What can hang from each mark
zuduzi: muke
zofa: bupum muke
ropatel: pemad susavod
nesut: gonov susavod
bupum: zofa
pemad: nesut ropatel
susavod: muke nesut ropatel
muke: pemad susavod zofa zuduzi

Each row was made from one small tree. The marks that hang from a mark follow it in brackets, in alphabetical order. Every link used is in the known rows. Write each row's tree.
Known rows
susavod(muke(zuduzi) nesut): [-18.0   2.4  -6.9 -36.5   6.4  -3.3 -33.1  57.7   6.8 -14.1   0.6 -22.6
 -19.8   1.1   7.6  -8.8   4.2  20.1 -11.3 -13.5  15.7  14.1   5.8 -14.0
  18.0  20.5   5.5  -7.1]
susavod(muke(pemad zofa(bupum) zuduzi) nesut(gonov) ropatel): [-13.7  30.6   1.1 -42.6  -4.0  -3.4 -35.7  39.9   3.7  -1.6  -1.2  -3.5
 -43.2   4.7  10.0 -22.8   0.8   6.5 -34.8 -36.4  42.3  10.4  -4.4   2.0
 -26.7  31.0 -26.0  -5.8]
zofa(bupum muke(pemad susavod(ropatel) zuduzi)): [ 13.0  22.3  18.2  -1.1 -11.5   2.2 -23.5 -25.9 -16.9   8.0  31.8   3.7
 -60.5 -24.8   4.9  41.2  17.1 -11.6  -7.7  -3.3  35.1  -9.3 -23.0 -31.4
 -27.5  -2.5 -70.2   4.1]
pemad(nesut(gonov) ropatel(susavod(muke(zofa zuduzi)))): [ 20.4  -1.9 -14.8 -28.3  26.4 -32.2  29.4  20.7  12.3   5.8   6.6 -55.7
 -19.5  -1.9   2.7 -29.2 -15.5  19.7 -11.0 -37.3 -11.5  29.0  12.7   7.3
  23.4  44.9  15.2  -7.9]
ropatel(susavod(muke(pemad zuduzi) nesut)): [ 13.7  18.5 -18.8 -29.2  10.5 -29.9 -20.3  45.9  16.2 -23.6   0.5 -28.6
 -25.2  -0.4  23.4  -7.2  -1.4  29.0 -20.9 -38.7  19.7  13.4  12.5 -16.7
  -5.3  48.1 -22.2  10.1]
zofa(bupum muke(pemad(nesut(gonov)) susavod(ropatel))): [ 20.8  30.5  15.9  15.9  -4.0   6.0   0.1 -25.2  -2.2  -6.0  44.3 -18.6
 -33.0 -26.2   7.0  21.9  -7.1  -4.2  -0.1  -6.2  29.9 -23.5  -8.3 -14.2
 -10.7  -0.4 -36.0  18.0]
pemad(nesut(gonov) ropatel(susavod(muke))): [ 29.9   4.9 -20.0  -6.1  23.6 -18.6  34.4  28.1  24.0 -16.8  11.6 -62.4
   5.2  -4.9   6.9 -29.4 -30.0  29.3   1.1 -34.0 -13.4  11.2  27.9   4.3
  36.2  49.0  22.6  18.2]
susavod(muke ropatel(pemad(nesut(gonov)))): [ 18.2  22.1  -1.1 -23.8  19.3   6.0   6.2  55.4  26.8 -40.2 -13.8 -49.8
   2.4   4.0  -5.9 -32.6  -7.5  31.7  -0.2 -37.1   2.5  14.4  21.3  -0.7
  26.4  56.6  -8.3  13.5]
susavod(muke): [-16.2 -17.4  12.4  -8.4  -9.6  14.8  -6.9  46.2  -2.5  -6.9  -4.6 -29.4
  13.9  -6.7  -3.4 -17.3 -11.5   8.4   3.6  -7.9   7.1   3.7  11.4 -15.1
  27.8   9.0 -10.1  -0.5]
muke(zofa(bupum)): [-45.3 -13.0  53.1 -14.7 -20.5  32.6   2.6  17.6 -39.8  32.7   2.5 -14.4
  16.3 -21.2 -21.6 -11.2 -18.9 -17.2  -0.3  -5.3   8.0 -21.2  -2.5 -13.5
  15.6 -34.6 -13.0 -15.3]
susavod(muke(pemad zuduzi)): [  0.9 -18.7   3.9 -22.6  -6.7  -2.3 -10.8  28.0   5.9  -0.6   4.6 -19.3
 -31.3   1.9  -2.3  -8.9   8.9   2.1 -13.0 -19.5  16.2  28.6   2.6 -20.9
   3.0  16.6 -35.9 -14.6]
zuduzi(muke(pemad(nesut(gonov)) susavod zofa(bupum))): [ 15.1  -4.5  35.5  -3.8  -5.8  -0.6  -2.4 -30.4 -13.5  23.7  24.4 -30.5
 -38.4  -5.8   8.5  -8.5  -9.0  -3.3 -23.1 -21.0  19.9 -10.5 -15.0   5.8
 -23.0 -12.2 -16.2  -5.6]
nesut(gonov susavod(muke(zofa(bupum) zuduzi) ropatel(pemad))): [-11.0  22.9  10.5 -34.0   8.5   3.6 -27.1  53.6   2.5   6.9 -41.5 -34.8
  -5.7  -3.8  -2.5 -40.6  -3.0   7.5   0.7 -39.4  25.5  14.7  -6.4   9.1
 -23.3  53.8 -11.4  13.7]
muke(susavod(nesut(gonov)) zofa(bupum)): [-31.5  19.7  33.9  -8.3 -11.0  22.3 -26.8  20.7 -21.9   5.1  30.1 -11.1
  -7.0 -16.4  -3.8  -4.1 -19.9  -6.1 -12.1 -17.7  38.0 -27.4  -7.9  -1.0
   9.4 -17.8  17.5   0.6]
pemad(nesut(gonov susavod) ropatel): [  5.6   0.1 -10.4   7.4  37.0  -7.5  25.5  24.9  23.2 -18.9  15.2 -68.9
   5.9 -10.0  -9.5 -21.3 -24.6  13.9  15.8 -19.2 -17.1  -5.7  32.5  10.9
  27.4  20.3  50.1  21.9]
pemad(nesut(gonov susavod(muke(zofa(bupum) zuduzi) ropatel))): [-11.2   9.0  -8.0 -31.3  22.8 -14.5  -8.5  32.7   0.6   2.8 -21.1 -36.1
 -11.1  -4.3   4.0 -38.2 -10.8   7.7  -2.8 -17.4   3.9   9.3   1.0   4.6
  -4.4  31.8  10.7   7.0]
muke(pemad susavod(nesut(gonov)) zofa(bupum) zuduzi): [-12.7  18.9  25.0 -23.0  -6.3   2.5 -31.5   0.2 -13.9  12.7  40.0  -0.8
 -56.8  -6.2  -2.6   5.8   1.6 -13.9 -31.1 -30.2  48.3   0.4 -16.5  -7.3
 -18.6 -10.2 -12.1 -14.6]
zuduzi(muke(pemad(ropatel) susavod)): [ 38.5  -5.8  12.0  11.0   2.0 -10.2  -3.8 -21.0   8.0  -9.7  25.5 -35.2
 -51.6  -1.2  10.2  18.3   5.8  13.9 -23.2 -25.7  10.8  -5.2   4.1  -4.8
 -18.1  10.6 -35.8  10.0]
bupum(zofa(muke(susavod(nesut(gonov) ropatel) zuduzi))): [ -6.6  38.7   9.1   4.0  -7.4  13.1 -57.8  16.3   2.9  -9.0  34.3 -11.8
 -34.4 -24.9  22.9  35.5   2.1   0.7  11.5  11.6  35.1 -14.6 -25.0 -17.9
 -11.6  -7.6  -3.9   1.7]
zuduzi(muke(pemad(nesut(gonov susavod)) zofa)): [  1.9 -12.3  20.9  -3.2  15.1 -17.2  -4.1   5.9   7.5  11.1  -2.0 -60.2
 -16.5  -4.6  10.8 -27.1  -9.3   7.1  -7.5 -22.7   2.9  -4.2   6.3  19.7
 -31.0   4.2  15.6  -4.7]
bupum(zofa(muke(pemad(ropatel(susavod)) zuduzi))): [ 18.3  14.1  15.1   7.5 -13.3  -5.3  -2.8 -15.0  -0.8  24.8  24.0 -27.1
 -27.3 -28.4  14.8  34.7  -1.9  -7.2   7.6  -6.4  11.5  -3.5 -14.1 -29.0
 -19.4  -1.3 -54.0  -2.7]
pemad(nesut(gonov susavod(muke(zofa zuduzi) ropatel))): [ -7.4   3.2 -18.2 -29.3  34.3 -25.3 -10.8  45.8  14.2 -14.7 -18.8 -47.3
 -15.1  -0.9   4.1 -36.9  -4.1  15.9  -1.0 -20.4  -1.6  19.4   9.9   8.3
  -0.8  39.5  22.0  -0.2]

Write each row's tree
[ -7.4 -18.7  20.1 -34.4  15.7 -17.4  15.1   0.5  -9.4  11.4  21.8 -28.9
 -44.8  -3.3 -20.6  -3.8  11.4  -7.6 -21.0 -21.0  -4.0  21.7   5.1 -15.4
   5.5 -13.7 -20.7 -40.4] -> muke(pemad(nesut) zofa zuduzi)
[ 22.0  -1.1   0.0 -26.9  26.5 -33.8  31.8  -3.1  10.6   8.9  27.7 -47.4
 -47.0  -3.1  -8.2 -12.5  -4.1   4.8 -21.5 -45.1  -5.2  26.4  13.3   3.2
  -0.2  23.7  -2.4 -22.0] -> muke(pemad(nesut(gonov) ropatel(susavod)) zofa zuduzi)
[  1.7   1.8  23.9   0.4 -10.2   5.7  -4.0 -14.4  -4.9  24.9  31.5 -25.9
 -26.6 -25.0   4.4  28.4   3.1 -14.3  11.6  12.0   7.3  -1.3 -17.8 -32.0
  -5.4 -29.1 -37.8 -19.5] -> bupum(zofa(muke(pemad(nesut) zuduzi)))
[ 31.0  -4.0  13.1  -7.1  15.6 -27.6  22.5  -9.6  11.4  11.6  11.3 -62.0
 -29.1  -2.3  13.0 -19.0 -13.4  18.2 -20.6 -39.6  -6.7   2.3  11.4  18.8
 -20.0  21.9  -1.5  -4.1] -> zuduzi(muke(pemad(nesut(gonov) ropatel(susavod)) zofa))
[  5.0   7.5  21.2 -11.5   9.9  -9.8  -7.1  -3.0  -1.8  13.1 -12.2 -42.7
 -22.2  -5.9  13.6 -26.5 -12.3   6.0 -14.6 -23.8   7.5 -15.8  -0.5  15.7
 -43.7   9.6  -9.5  11.3] -> zuduzi(muke(pemad(nesut(gonov susavod(ropatel))) zofa(bupum)))
[ 12.4  21.8 -17.5  -6.6  12.3 -12.0   0.5  50.8  24.2 -24.6   7.1 -50.2
   5.5  -5.7  16.3 -18.7 -26.1  33.1  -6.2 -39.4   9.1  -2.6  26.5   5.9
  19.5  51.5  20.8  26.1] -> pemad(ropatel(susavod(muke nesut(gonov))))
[-36.5  10.1  24.3 -29.7 -16.8   9.3 -14.9  43.0 -22.8  17.2  -9.1 -14.8
   8.5  -8.2   1.1 -20.3 -14.8   6.3 -21.0 -18.4  23.5 -15.2  -2.4  -9.3
  11.1   1.5 -18.0  -3.6] -> susavod(muke(zofa(bupum)) nesut)
[-13.5  23.0   2.5  -3.4  12.0   7.0 -22.5  63.1  15.0 -34.3  16.6 -45.0
  22.0 -16.0  14.5 -14.4 -32.7  24.1  11.4 -23.0  13.0 -19.7  25.4   2.6
  18.8  20.7  53.5  21.8] -> ropatel(susavod(nesut(gonov)))
[ -0.6  20.1  -3.1 -30.7   3.0 -13.3  -3.0  31.2  -1.3  17.7  -0.5 -30.5
 -15.1  -6.5  11.4 -20.8 -19.6  16.3 -19.0 -40.0  15.2   5.8   2.5   3.4
   2.3  40.6   2.0   6.9] -> pemad(ropatel(susavod(muke(zofa(bupum) zuduzi) nesut(gonov))))
[ 12.9  16.0  10.4 -28.4  12.1 -12.6  -4.6 -19.6 -10.2  -0.6  32.0  -6.0
 -69.4  -3.0  -8.6  -0.3   7.9  -8.3 -31.4 -28.0  23.2  11.1 -10.7 -10.3
 -13.1   4.5 -33.3 -12.6] -> muke(pemad(nesut(gonov)) susavod(ropatel) zofa(bupum) zuduzi)
[-11.0   5.4  40.2  22.8 -31.6  25.1 -11.5  -1.4  -9.5  20.1  25.8 -22.5
   2.6 -31.3   5.5  27.7 -10.2 -18.2  16.9  11.0  21.1 -22.9 -12.4 -29.1
  -9.1 -34.2 -44.0  -6.1] -> bupum(zofa(muke(pemad)))
[  7.7  20.7  -0.1  17.6  19.1 -12.8  -1.3  13.1  20.2 -22.3  18.8 -51.7
 -10.9 -24.4   7.9   3.5  -6.2   7.2  16.2  -8.3  11.4 -14.9  14.3   0.2
 -17.3  16.2  -0.8  16.1] -> zofa(muke(pemad(nesut(gonov susavod(ropatel)))))
[ -7.7   4.4  27.8   8.9 -19.4  16.2 -33.4  -7.7 -17.8  20.9  30.5 -11.8
 -24.8 -30.1   9.3  41.8   5.0 -15.6  18.0  20.3  21.3  -8.9 -31.3 -34.0
  -1.0 -29.9 -30.5 -12.1] -> bupum(zofa(muke(susavod zuduzi)))
[ 17.8  -8.1  12.3  -1.6  21.2 -26.3  14.2  -6.7  12.5  12.9   2.5 -65.9
 -29.2  -1.0   6.3 -20.8  -7.8  10.2 -14.9 -33.7  -4.2  -0.6  10.6  22.9
 -28.8  15.1   6.6  -0.5] -> zuduzi(muke(pemad(nesut(gonov susavod) ropatel) zofa))
[  9.7 -12.6  33.7  -1.0  -7.7  -9.7 -18.5 -12.9 -13.7   7.9  13.7 -27.6
 -42.9  -4.8   7.9   7.1   8.1   2.7 -26.3 -22.5  19.8  -6.7  -9.7  -2.8
 -28.4  -8.8 -37.4 -13.3] -> zuduzi(muke(pemad susavod zofa))
[ 31.2   8.1  -3.8   0.7  19.1 -24.2  20.7 -11.3  18.8   6.5  40.7 -51.3
 -40.7 -20.9   6.7  15.3  -2.1   6.0   6.4 -21.3   3.0  13.5   6.6  -5.9
  -4.5  22.6  -4.9  -6.2] -> zofa(muke(pemad(nesut(gonov) ropatel(susavod)) zuduzi))
[ 22.9  -9.8  20.7   8.5  -4.3  -1.8 -23.4  -8.0   1.6 -12.3  20.8 -29.3
 -39.4  -3.9  13.5  12.5   4.9  10.6 -14.6 -15.8  18.1  -8.3  -1.0  -8.8
 -19.6  -0.9 -27.0   5.2] -> zuduzi(muke(pemad susavod))
[ -2.2   6.6  17.4   0.1   2.4   1.8  -1.6 -12.1  -3.0  31.6  24.5 -34.5
 -22.9 -28.6   3.7   5.0  -7.4 -15.9  17.8  -0.5  18.2  -4.6 -11.6  -8.6
 -21.9  -4.8  -3.9   3.3] -> zofa(bupum muke(pemad(nesut(gonov susavod)) zuduzi))
[ 51.4  -5.0   1.9   4.1  17.3 -24.7  14.7 -31.5  12.8 -14.9  31.0 -46.0
 -56.6   2.6   9.5  13.5   6.0  20.5 -26.4 -25.8  -3.8  -2.0   8.7  -5.2
  -6.4  13.0 -29.7   8.5] -> zuduzi(muke(pemad(nesut ropatel) susavod))
[-28.6  -9.5  50.9  -9.9 -24.5  22.2   9.5   1.4 -29.9  28.6  12.4 -12.3
  -3.7 -16.6 -20.6  -6.7 -12.1 -21.2 -15.6 -18.8  19.4 -16.1  -0.1 -16.0
  -4.6 -29.8 -43.0 -15.3] -> muke(pemad zofa(bupum))
[-11.6  -2.3  37.5  -4.2 -23.4  20.1  -8.5 -14.5 -21.3  39.8  27.3  -9.3
 -27.9 -29.8  -3.7  25.0   2.3 -22.3   7.7   4.2  24.2  -7.0 -18.7 -26.7
 -17.0 -24.3 -42.9 -12.3] -> zofa(bupum muke(pemad zuduzi))
[ -1.2  19.7  13.6 -17.8  12.3 -14.9 -44.1  20.9  -8.6 -22.9   0.4 -24.9
 -41.4  -2.5  20.7   9.7   8.9  26.5 -28.8 -19.1  15.7 -22.2  -4.6   2.9
 -22.1   9.3 -13.0   1.4] -> zuduzi(muke(susavod(nesut ropatel) zofa))
[ 10.2  -2.1 -11.8   0.4  39.5 -20.2  32.5  16.8  12.2 -20.4   5.5 -63.2
   0.3 -11.1 -11.9  -7.5 -12.4  17.5   6.4 -17.7 -27.3 -10.1  33.1  -5.4
  28.2  19.2  15.9  20.0] -> pemad(nesut(susavod) ropatel)
[  4.7 -14.3  19.5 -10.8  17.0 -26.9   2.9  -1.1  -2.4  10.3 -10.2 -55.9
 -21.6  -4.5   8.1 -16.2  -0.2  10.7 -15.1 -22.4  -5.4  -6.7   5.9   6.4
 -30.1   1.4 -12.8  -5.4] -> zuduzi(muke(pemad(nesut(susavod)) zofa))
[ 23.9   4.4   3.2   4.8   7.8 -11.6  25.2  11.3  12.1 -19.3  19.3 -40.6
 -12.9 -11.1  -3.7   4.5 -12.3  12.8  -9.8 -37.9  -0.1  -4.8  28.9 -13.6
   6.0  22.8 -30.0  15.3] -> muke(pemad(ropatel(susavod)))
[-10.5  26.9 -14.3 -23.9  10.5  -3.7 -31.4  68.6  13.3 -48.8 -11.4 -23.1
  -6.3   0.0  12.6 -10.7  -3.3  34.4 -16.4 -19.6  14.0  -9.6  21.4 -10.9
  13.7  36.3 -11.9  18.4] -> susavod(muke nesut ropatel)
